Each row was made from one small tree. The marks that hang from a mark follow it in brackets, in the order of their numbers. Every link used is in the known rows. Write each row's tree.
Known rows:
k643(k519(k659(k70) k676)): [ 41.1,  -1.8,  -6.2,  17.1, -29.5, -13.2, -22.9,  -7.2,  -6.2,  26.4,
  -3.5,  12.2,   6.9,  10.4,  14.8,  27.1,  -8.2, -17.9,  -5.9,  -6.2,
  37.7,  19.6]
k90(k519 k800): [  4.4, -10.4, -18.2,  24.0,   3.8,  13.2,  -5.1,   5.2,  37.8,  16.3,
  -6.0,  14.0,  -8.1,  -3.2,   6.0,   5.1,  11.5, -10.6,  -1.7, -23.1,
  -3.7,  14.5]
k659(k519(k676)): [ 41.9,   6.3,   6.0,  14.5,  14.0,  -0.6, -13.1,   5.3,  -6.4,  23.5,
 -29.1,  -1.1,  14.0,   7.1,   0.1,  17.5, -14.9, -32.7,   5.1,  20.0,
  17.5,  15.4]
k519(k90(k800(k70))): [ 14.1,   8.6, -19.8,   1.7, -23.8,  -8.4,  -5.9,  17.9,   2.6,   1.2,
 -34.9,  13.1, -10.2,  -7.5,  -9.6,   7.0,  16.4, -29.4,  30.4, -10.5,
  -0.7,   7.9]
k519(k90(k70(k659) k643) k676): [ 44.0,   2.9, -10.9,  -7.4, -37.8, -14.6, -18.3,  20.2, -11.1,   7.8,
 -33.1,  -8.1,  -8.3, -29.3,  11.1,  -7.2,  -0.4, -41.1,  12.3,  -1.5,
  25.6,  35.4]
k70(k800(k90(k519(k659) k643))): [ 34.1,  -9.6,   1.8,   3.0, -10.7,  12.5,  -0.3, -15.6,  21.8,   9.3,
 -14.0, -21.3,   3.0, -21.5,  16.5,  13.1,  14.6, -22.8,   4.2, -10.7,
 -23.3,   8.4]
k659(k70(k800(k90)) k519(k676)): [ 45.6,  13.5,  12.8,  15.8,   3.1, -23.6, -12.6, -21.8,   0.3,  43.5,
 -47.9, -19.9,  36.2,  15.8,  -4.4,  19.8,   4.7, -33.4,   7.8,  32.1,
   8.9,   2.9]
k800(k90(k643)): [ 14.4,  -8.2,  -7.6,  -1.8, -15.3,  20.4,   2.3,  -9.0,  17.1,  28.0,
 -17.5,  -6.7,  -3.6, -25.2,   3.4,  17.7, -11.4, -15.5,  -1.7, -15.8,
 -22.2,  13.2]
k800(k70 k90(k519)): [ 10.1,   1.2,  -8.5,  13.0, -19.9,  14.1,  -5.4,  31.0,  -2.4,  30.5,
 -13.2,  -3.9,  -9.7,   1.8,   4.8,  27.6,   1.2, -10.8,  -3.8, -31.8,
 -32.4,  -3.1]
k659(k519): [ 32.5,  -2.4,   5.3,  12.4,  17.3,  -7.3,  -2.3,  -8.4,   4.3,   9.5,
 -25.7,   0.2,  21.9,   2.8,  -6.2,  19.5, -14.5, -26.4,   8.3,  10.2,
   2.9,   7.1]
k70(k659(k519(k676)) k800(k90)): [ 45.2,  15.0,  12.0,   3.2,  -1.4, -20.3,  -3.0, -14.6,  11.3,  33.9,
 -52.1, -36.3,  18.3,  -8.5,  -8.5,  30.7,  -2.3, -43.4,   2.7,  -2.4,
 -20.9,   6.5]
k519(k90(k800) k659): [ 37.3,   7.5, -16.7,   9.9, -26.4,  -3.0,   3.6,  -3.1,   9.3, -15.4,
 -23.4,  16.8, -15.8,  -3.8,   3.3,  19.1,  19.2, -23.0,  37.8, -10.6,
  18.4,  30.5]
k70(k659 k800(k90(k519))): [ 28.7,   2.4,  10.7,   1.6, -16.5, -15.4,   0.7, -18.8,  24.2,  22.0,
 -28.0, -30.4,   8.8, -10.6,  -7.9,  28.1,   9.6, -29.9,  -1.5, -27.8,
 -30.4,   3.6]
k643(k519(k90 k676)): [ 31.7,  -1.3, -12.2,   4.9, -32.2,   2.5, -31.6,   5.4, -16.1,  27.6,
 -14.4,  18.2,  -3.2,  -2.9,   5.2,  18.5,  -4.5, -37.5,  -2.4,   7.0,
  22.7,  18.4]
k90(k519(k659 k676)): [ 43.3,  -2.2,   2.7,  23.2, -14.9,  18.4, -15.9,  12.1,   3.6,  10.0,
  14.4,   9.7, -14.9,  12.8,  22.3,  18.8,   7.6, -15.1,   0.1, -12.7,
  26.4,  31.1]
k519(k90(k800) k676): [ 28.7,  16.4, -14.4,   3.9, -23.1,   7.7, -20.3,  19.0,  -6.0,  22.6,
 -36.9,  14.8, -19.1,  -0.4,  -2.2,   0.9,  14.8, -38.7,  24.5,  13.0,
  25.3,  26.2]
k659(k519(k90)): [ 37.1,   3.6,  -0.1,   8.1,   4.1,  -5.6,  -6.8,  -8.2,  -4.6,   4.9,
 -33.5,   4.5,  14.1,  -1.2,  -8.6,  20.4,  -3.7, -38.9,  20.4,  20.1,
   3.9,  14.9]
k659(k70(k800) k519(k90)): [ 43.1,   9.5,   9.1,   9.3,  -5.1, -39.3,  -9.2, -32.2,   1.2,  10.9,
 -45.6, -10.1,  39.8,   8.6, -12.3,  16.5,  17.3, -40.8,  26.4,  31.9,
   7.7,   1.3]
k659(k70 k519(k90(k643))): [ 38.1,   6.9,  -3.7,  10.2, -10.6, -29.0,  -9.1, -26.7,   4.8,  13.3,
 -36.1,   0.7,  31.0,  -4.1,  -9.9,  16.4,   4.1, -35.0,  20.5,  22.3,
  13.4,  13.7]
k800(k70 k90(k643)): [ 12.8,   1.8, -14.8,  -1.2, -24.0,   6.8,   0.2,  26.8,   0.1,  24.6,
 -24.1, -11.7,  -6.8, -24.6,   4.5,  19.5,  -8.3, -13.3,   3.7, -32.4,
 -33.5,  -2.9]
k800(k70): [ 15.8,   3.4,  -2.3,   0.6, -17.5, -18.8,  -6.4,  33.1,  -9.3,   2.2,
 -15.4,  -0.2,   3.2,   3.1,  -3.7,  13.6,  -0.6, -12.4,  16.7, -27.6,
  -3.0, -11.4]

Which tree is each row?
[ 43.7,   1.4,   9.9,  10.9, -21.6, -29.4,   3.7, -23.3,  11.0,  -8.6,
  -9.0,  -5.4,  16.4,  13.2,   6.0,  20.7,  13.8,  -9.0,  24.0, -12.5,
  23.9,  10.2] : k519(k659(k70(k800)))
[ 40.1,   2.8, -22.6,  14.6, -31.5,   2.9, -22.4,   3.9,  -4.8,  18.4,
 -16.6,  21.2, -11.6,  -4.3,  15.3,  22.2,   0.0, -31.6,   5.1,  -2.9,
  29.3,  30.1] : k643(k519(k90(k800) k659 k676))
[ 18.0, -12.5, -37.5,  13.5, -15.6,  -7.7,  -3.9, -14.6,  40.7,  11.4,
 -14.9,   9.2,   2.7, -39.8,  18.1,   7.0,  -4.0, -12.9,   0.3, -26.6,
   6.3,  20.7] : k90(k643(k519(k659(k70))) k800)
[ 12.5,  12.8,  -5.6,   1.7, -28.3, -15.0,   2.7,  24.0,  -2.1,  32.3,
 -33.9, -16.5,  -3.3,  -4.3, -12.7,  37.5,  -9.5, -16.0,   3.6, -43.7,
 -32.0,  -5.4] : k800(k70(k659) k90)
[ 18.0, -15.9, -10.3,  -2.3, -19.7,  -6.2,   9.0,  -1.8,  19.2,  23.2,
 -28.1, -22.9,   4.6, -34.6,   7.7,   9.1, -20.4, -13.8,  -9.7, -30.2,
 -20.5,  17.1] : k800(k90(k70(k659) k643))
[ 20.8,   3.1,  -8.5,  16.8, -24.0,  13.2,  -0.9,  28.6,  -2.5,  22.2,
  -8.4,  -3.9, -13.4,   3.8,  11.3,  33.5,   4.1,  -8.2,   1.1, -36.0,
 -24.5,   3.8] : k800(k70 k90(k519(k659)))
[ 20.5, -21.0, -16.2,   1.6, -20.2,   7.7,  -5.8,   4.5,   8.1,  34.9,
 -22.3, -12.9,   2.2, -32.8,  20.0,   5.6, -22.9, -15.5, -19.9, -14.7,
 -11.0,  18.2] : k800(k90(k70 k643(k519(k676))))
[ 16.2,  -7.9, -18.4,   0.5, -19.0, -18.1,   0.1,  10.3,   8.6,  -4.7,
 -38.2,   6.6,  -1.3, -14.4,  -0.9,  -9.7,   8.3, -25.0,  21.0,  -4.7,
   9.1,  17.7] : k519(k90(k70 k800))
[ 38.7,  17.0, -11.4,  14.8,   3.9,  -2.7, -14.7,  18.3,  -9.8,  20.6,
 -47.5,   4.8,   2.5,   0.1,  -2.1,  14.0,   0.5, -43.1,  20.2,  22.0,
  12.0,  17.4] : k659(k519(k90(k800(k70)) k676))
[ 20.5, -17.5, -31.7,   7.4,   3.9, -36.8,  11.1,   5.2,  44.1,   0.8,
 -45.9, -21.3,  15.8, -54.5,  12.9, -13.5, -19.1, -18.7,  -3.3, -31.6,
  -3.7,  22.7] : k90(k70(k659(k519)) k643 k800)
[ 32.5, -10.9, -13.9,   3.8, -31.8,  -8.3, -28.6,  11.5, -16.3,  23.3,
 -19.0,  12.2,   2.4,  -8.4,  12.3,   6.8,  -9.1, -34.1,  -7.3,   5.1,
  24.9,  20.8] : k643(k519(k90(k70) k676))
[ 37.3,  -9.4,  -8.7, -13.1, -32.9, -28.2,  -2.7,  -1.5,   8.0, -15.8,
 -33.6, -17.4,   7.0, -40.0,   5.4,  -7.7,   8.2, -38.5,  18.3, -11.2,
   0.3,  19.4] : k519(k90(k70(k659 k800) k643))
[ 54.2,  17.4,  11.6,  -0.2,  -7.7, -33.1, -10.0, -12.2,   4.1,  11.4,
 -49.4, -27.7,  18.5,  -9.6, -11.0,  22.5,   8.0, -53.4,  17.0,   4.5,
  -2.6,   9.9] : k70(k659(k519(k90 k676)) k800)
[ 31.4,  -6.9,  -0.2,  -3.8, -13.6,   6.5,  -9.8, -12.2,  12.9,  24.6,
 -25.8, -20.4,   7.4, -24.3,  10.7,   9.0,   5.3, -29.7,  -1.3,  -1.1,
 -18.4,   2.8] : k70(k800(k90(k643(k519(k676)))))
[ 13.8, -10.4, -37.2,   8.2,  -9.3,   7.8, -14.7,   2.7,  32.7,  26.5,
 -21.0,   8.7,  -5.0, -43.5,  16.3,  -3.0,  -8.6, -22.2,  -7.7, -17.1,
   5.8,  20.2] : k90(k643(k519(k676)) k800)
[ 53.0,  -6.3,  -1.2,   0.9, -32.1, -23.5,   3.8,  -1.4,  -6.0, -31.7,
 -22.5,  -5.8,   0.8,  -8.3,  16.8,   5.8,  17.6, -26.0,  32.1,  -5.6,
  20.7,  25.8] : k519(k90(k70(k800)) k659)
[ 34.4, -28.5, -13.9,  10.2, -12.4,   4.1, -16.3,  23.5,  15.1,   5.1,
   2.2, -10.2,  -2.2, -36.7,  39.5, -22.2,  -7.4, -16.1, -20.0, -16.0,
  16.3,  32.7] : k90(k70 k519(k676) k643)
[ 44.5,  18.5,   3.9,  15.3, -10.9, -26.2, -19.2, -13.3, -13.2,  29.5,
 -41.4,   2.8,  25.0,  18.5, -10.1,  19.0,   5.5, -39.6,  19.4,  35.8,
  30.7,  17.6] : k659(k70 k519(k90 k676))
[ 19.5,  15.6,  -5.8,   6.5, -16.2, -15.4,   3.8,  21.9,  -3.4,  34.3,
 -41.3, -19.0,   3.9,  -3.7, -12.9,  41.8, -14.3, -21.8,   3.2, -33.6,
 -33.8,  -4.0] : k800(k70(k659(k519)) k90)
[ 29.9,  14.1,  -7.7,   2.4, -19.7, -32.8,  -5.5,  24.5,  -5.1,   3.0,
 -32.5, -11.0,   8.0, -15.1,  -9.6,  25.7,  -5.0, -31.0,  17.2, -28.9,
 -11.1,  -0.1] : k800(k70(k659(k519(k90(k643)))))
[ 38.6,   8.7, -30.0,   6.8, -34.5,  -4.8,   2.2,  11.9,  10.9, -21.4,
 -22.2,   9.1, -19.8, -28.7,  15.0,  12.4,  19.1, -24.8,  38.5, -22.5,
   9.3,  28.8] : k519(k90(k643 k800(k70)) k659)
[ 35.4,  -9.9,  -4.5,  12.6, -26.0, -23.7, -11.8, -22.9,   6.3,  10.1,
  -2.9,   6.1,  18.7,   1.8,  10.5,  27.1,  -1.7, -14.8,  -1.3, -13.6,
  18.9,   8.7] : k643(k519(k659(k70(k800))))
[ 37.9, -16.9, -11.9,  15.6, -16.7,  19.9,  -5.9,  -4.9,  27.7, -10.8,
  21.6,   3.5,  -9.9, -28.4,  29.4,  11.7,   4.8, -11.9,  -0.4, -28.4,
   5.4,  32.0] : k90(k519(k659) k643)
[ 42.9,  -5.5,   0.3,   5.7,   5.4, -18.9,  -4.0,  -4.2,  -4.2,  -3.1,
 -41.6,  -8.3,  23.6,  -8.0,  -0.7,   7.2,  -1.7, -39.6,  17.1,  21.0,
   2.8,  11.7] : k659(k519(k90(k70(k800))))
[ 18.1, -14.2, -38.5,  12.0, -11.1,   2.2,  -3.4,  -8.4,  39.8,   6.9,
 -13.4,   9.7,  -3.7, -45.2,  19.5,   6.0,  -6.6, -14.8,  -0.4, -28.6,
   2.2,  22.4] : k90(k643(k519(k659)) k800)
[ 14.6, -27.1, -34.5,  15.9,  -6.3, -18.0,   3.0,  11.5,  54.2,   1.9,
 -17.6, -14.0,   0.4, -52.9,  24.4, -16.4,  -4.2, -11.0, -17.0, -48.1,
  -7.1,  29.7] : k90(k70(k659) k519 k643 k800)
[ 18.1,  -7.9, -30.1,  19.6,  -2.9,  27.2, -16.6,  14.2,  39.5,  22.9,
  -5.4,   7.8, -17.8, -34.8,  24.8,  -8.3,   8.1, -19.9,  -7.5, -17.3,
   5.1,  29.9] : k90(k519(k676) k643 k800)
[  8.9, -13.6, -18.5,   8.2,  -4.4, -43.1,  11.2,  11.4,  33.1,   6.0,
 -42.3, -12.6,  11.5, -19.3,  -1.4,  -7.3, -11.1,  -9.6,   1.4, -37.5,
   4.6,  12.1] : k90(k70(k659) k800)
[ 22.8, -18.2, -15.1,   2.4, -28.9, -14.6, -18.3,  -1.6,  -5.9,   9.2,
 -15.9,  12.2,   9.1, -12.3,   5.8,  10.7,  -9.8, -27.2,  -3.7,  -5.3,
  10.4,  13.4] : k643(k519(k90(k70)))
[ 32.2, -30.4,  -5.9,  -9.3,  -8.9, -26.5,   1.4,   1.3,  20.1, -16.3,
 -21.9, -27.7,  21.4, -48.8,  24.8, -25.8,  -4.5, -18.1,   1.5, -14.9,
  -1.2,   8.0] : k90(k70(k800) k643)
[ 42.6, -28.8,  -7.4,   6.8, -10.4,  -1.6, -17.1,  17.7,  17.5,   0.1,
  -4.8, -24.7,   6.8, -41.7,  43.2, -27.0,   5.5, -22.8, -14.8,  -9.5,
   7.8,  23.6] : k90(k70(k800) k519(k676) k643)
[ 24.2,  -5.1,   0.5,   6.3,  -8.7, -10.0,   4.0,   4.4,   4.0,  35.7,
 -38.5, -19.7,   8.1,  -6.7,   0.9,  18.2, -21.2, -19.2,  -9.4, -13.4,
  -9.8,  15.8] : k800(k90(k70(k659(k519(k676)))))
[ 51.2,  13.1,   7.9,  15.6, -27.2, -15.2, -11.3,   0.3,  -6.3,  14.6,
  -9.4,   3.6,   1.3,  24.4,  12.3,  20.5,   6.1, -12.6,  17.5,  -2.5,
  50.4,  26.4] : k519(k659(k70) k676)
[ 46.8,  -7.7, -10.6,  17.7, -19.2,  26.2, -16.5,   7.7,  17.1,   2.8,
  17.8,   3.1, -17.7, -23.1,  35.6,   8.9,   4.0, -18.2,  -3.8, -18.6,
  19.6,  39.2] : k90(k519(k659 k676) k643)
[  9.6, -34.5, -41.8,   7.4,  -7.3, -19.7,  -1.6,   7.7,  38.0,   6.8,
 -26.8,  -4.1,  11.0, -56.6,  26.7, -21.1, -17.6, -10.8, -14.2, -28.3,
   2.0,  18.1] : k90(k70 k643(k519) k800)
[ 36.9,  -7.5, -13.6,   8.9, -34.6,  -5.1, -14.1, -10.3,  -5.8,   1.1,
  -4.6,  19.4,  -1.4,  -5.2,   9.8,  29.6,  -2.2, -26.4,   6.5, -10.0,
  16.9,  21.6] : k643(k519(k90 k659))
[ 49.1,  13.0,  14.7,   2.3,   0.8, -34.5,  -7.4, -12.6,  10.2,  15.5,
 -44.2, -31.6,  23.6,  -7.2,  -8.5,  21.9,   1.1, -45.2,   9.7,  -1.9,
  -3.3,   5.2] : k70(k659(k519(k676)) k800)
[ 14.8,  -5.7, -26.2,   7.2, -26.9,  -9.0, -19.5,   5.5,   0.2,  16.6,
 -21.4,  19.6,  -0.6, -11.8,  -0.1,  18.2,  -0.8, -28.5,   2.8, -11.7,
   1.9,   6.9] : k643(k519(k90(k800(k70))))
[ 31.8, -10.5,  -7.1,  14.3, -27.3, -20.2, -12.1, -20.1,   4.8,  13.1,
   0.2,  13.3,  14.6,   5.2,   9.2,  30.9,  -8.9, -11.8,  -2.8, -17.0,
  22.5,  12.9] : k643(k519(k659(k70)))
[ 31.2, -17.3,   7.9,  -5.2, -11.8, -50.4,   3.9,   1.4,  13.8,  -7.4,
 -32.5, -31.8,  25.9, -15.7,   2.7,  -4.4,  -5.3, -19.7,   2.8, -25.0,
   1.3,   2.6] : k90(k70(k659 k800))
[ 54.2,   5.6,  -5.2,   1.2, -44.2, -22.1,  -1.7, -24.9,   6.7, -20.9,
 -16.8,  -1.5,   4.3, -16.5,  11.1,  14.2,  27.6, -28.7,  38.2,  -1.8,
  19.8,  26.9] : k519(k90(k643) k659(k70(k800)))
[ 26.3, -23.2, -10.8,  -6.7, -18.8, -36.1,   4.4,   4.0,  23.2,  -7.8,
 -19.8, -23.4,  14.9, -46.6,  13.1, -10.0, -19.9, -15.5,  -4.6, -36.6,
   3.1,  19.3] : k90(k70(k659) k643)
[ 44.3, -28.6,   3.3,  16.4,  -8.6, -16.5,   1.5,   5.4,  16.1, -19.5,
   0.4, -17.2,  10.0,  -7.7,  33.5,  -4.7,  10.4,  -9.2,  -2.5, -21.4,
   9.5,  18.0] : k90(k70(k800) k519(k659))
[ 19.8,   2.5, -16.7,   9.9, -25.2,  24.5, -13.1,  37.3,  -0.2,  36.6,
 -12.5,  -9.0, -17.3, -20.9,  17.7,  18.5,   0.0, -17.1,  -7.4, -28.2,
 -26.5,   8.1] : k800(k70 k90(k519(k676) k643))
[ 21.5, -10.0, -13.4,   5.4, -26.2,  10.0,  -2.2, -18.7,  16.1,  32.8,
 -13.5,  -2.2,   2.9, -22.0,  10.1,  26.4, -12.2, -13.3,  -8.3, -17.9,
 -13.1,  16.5] : k800(k90(k643(k519(k659(k70)))))
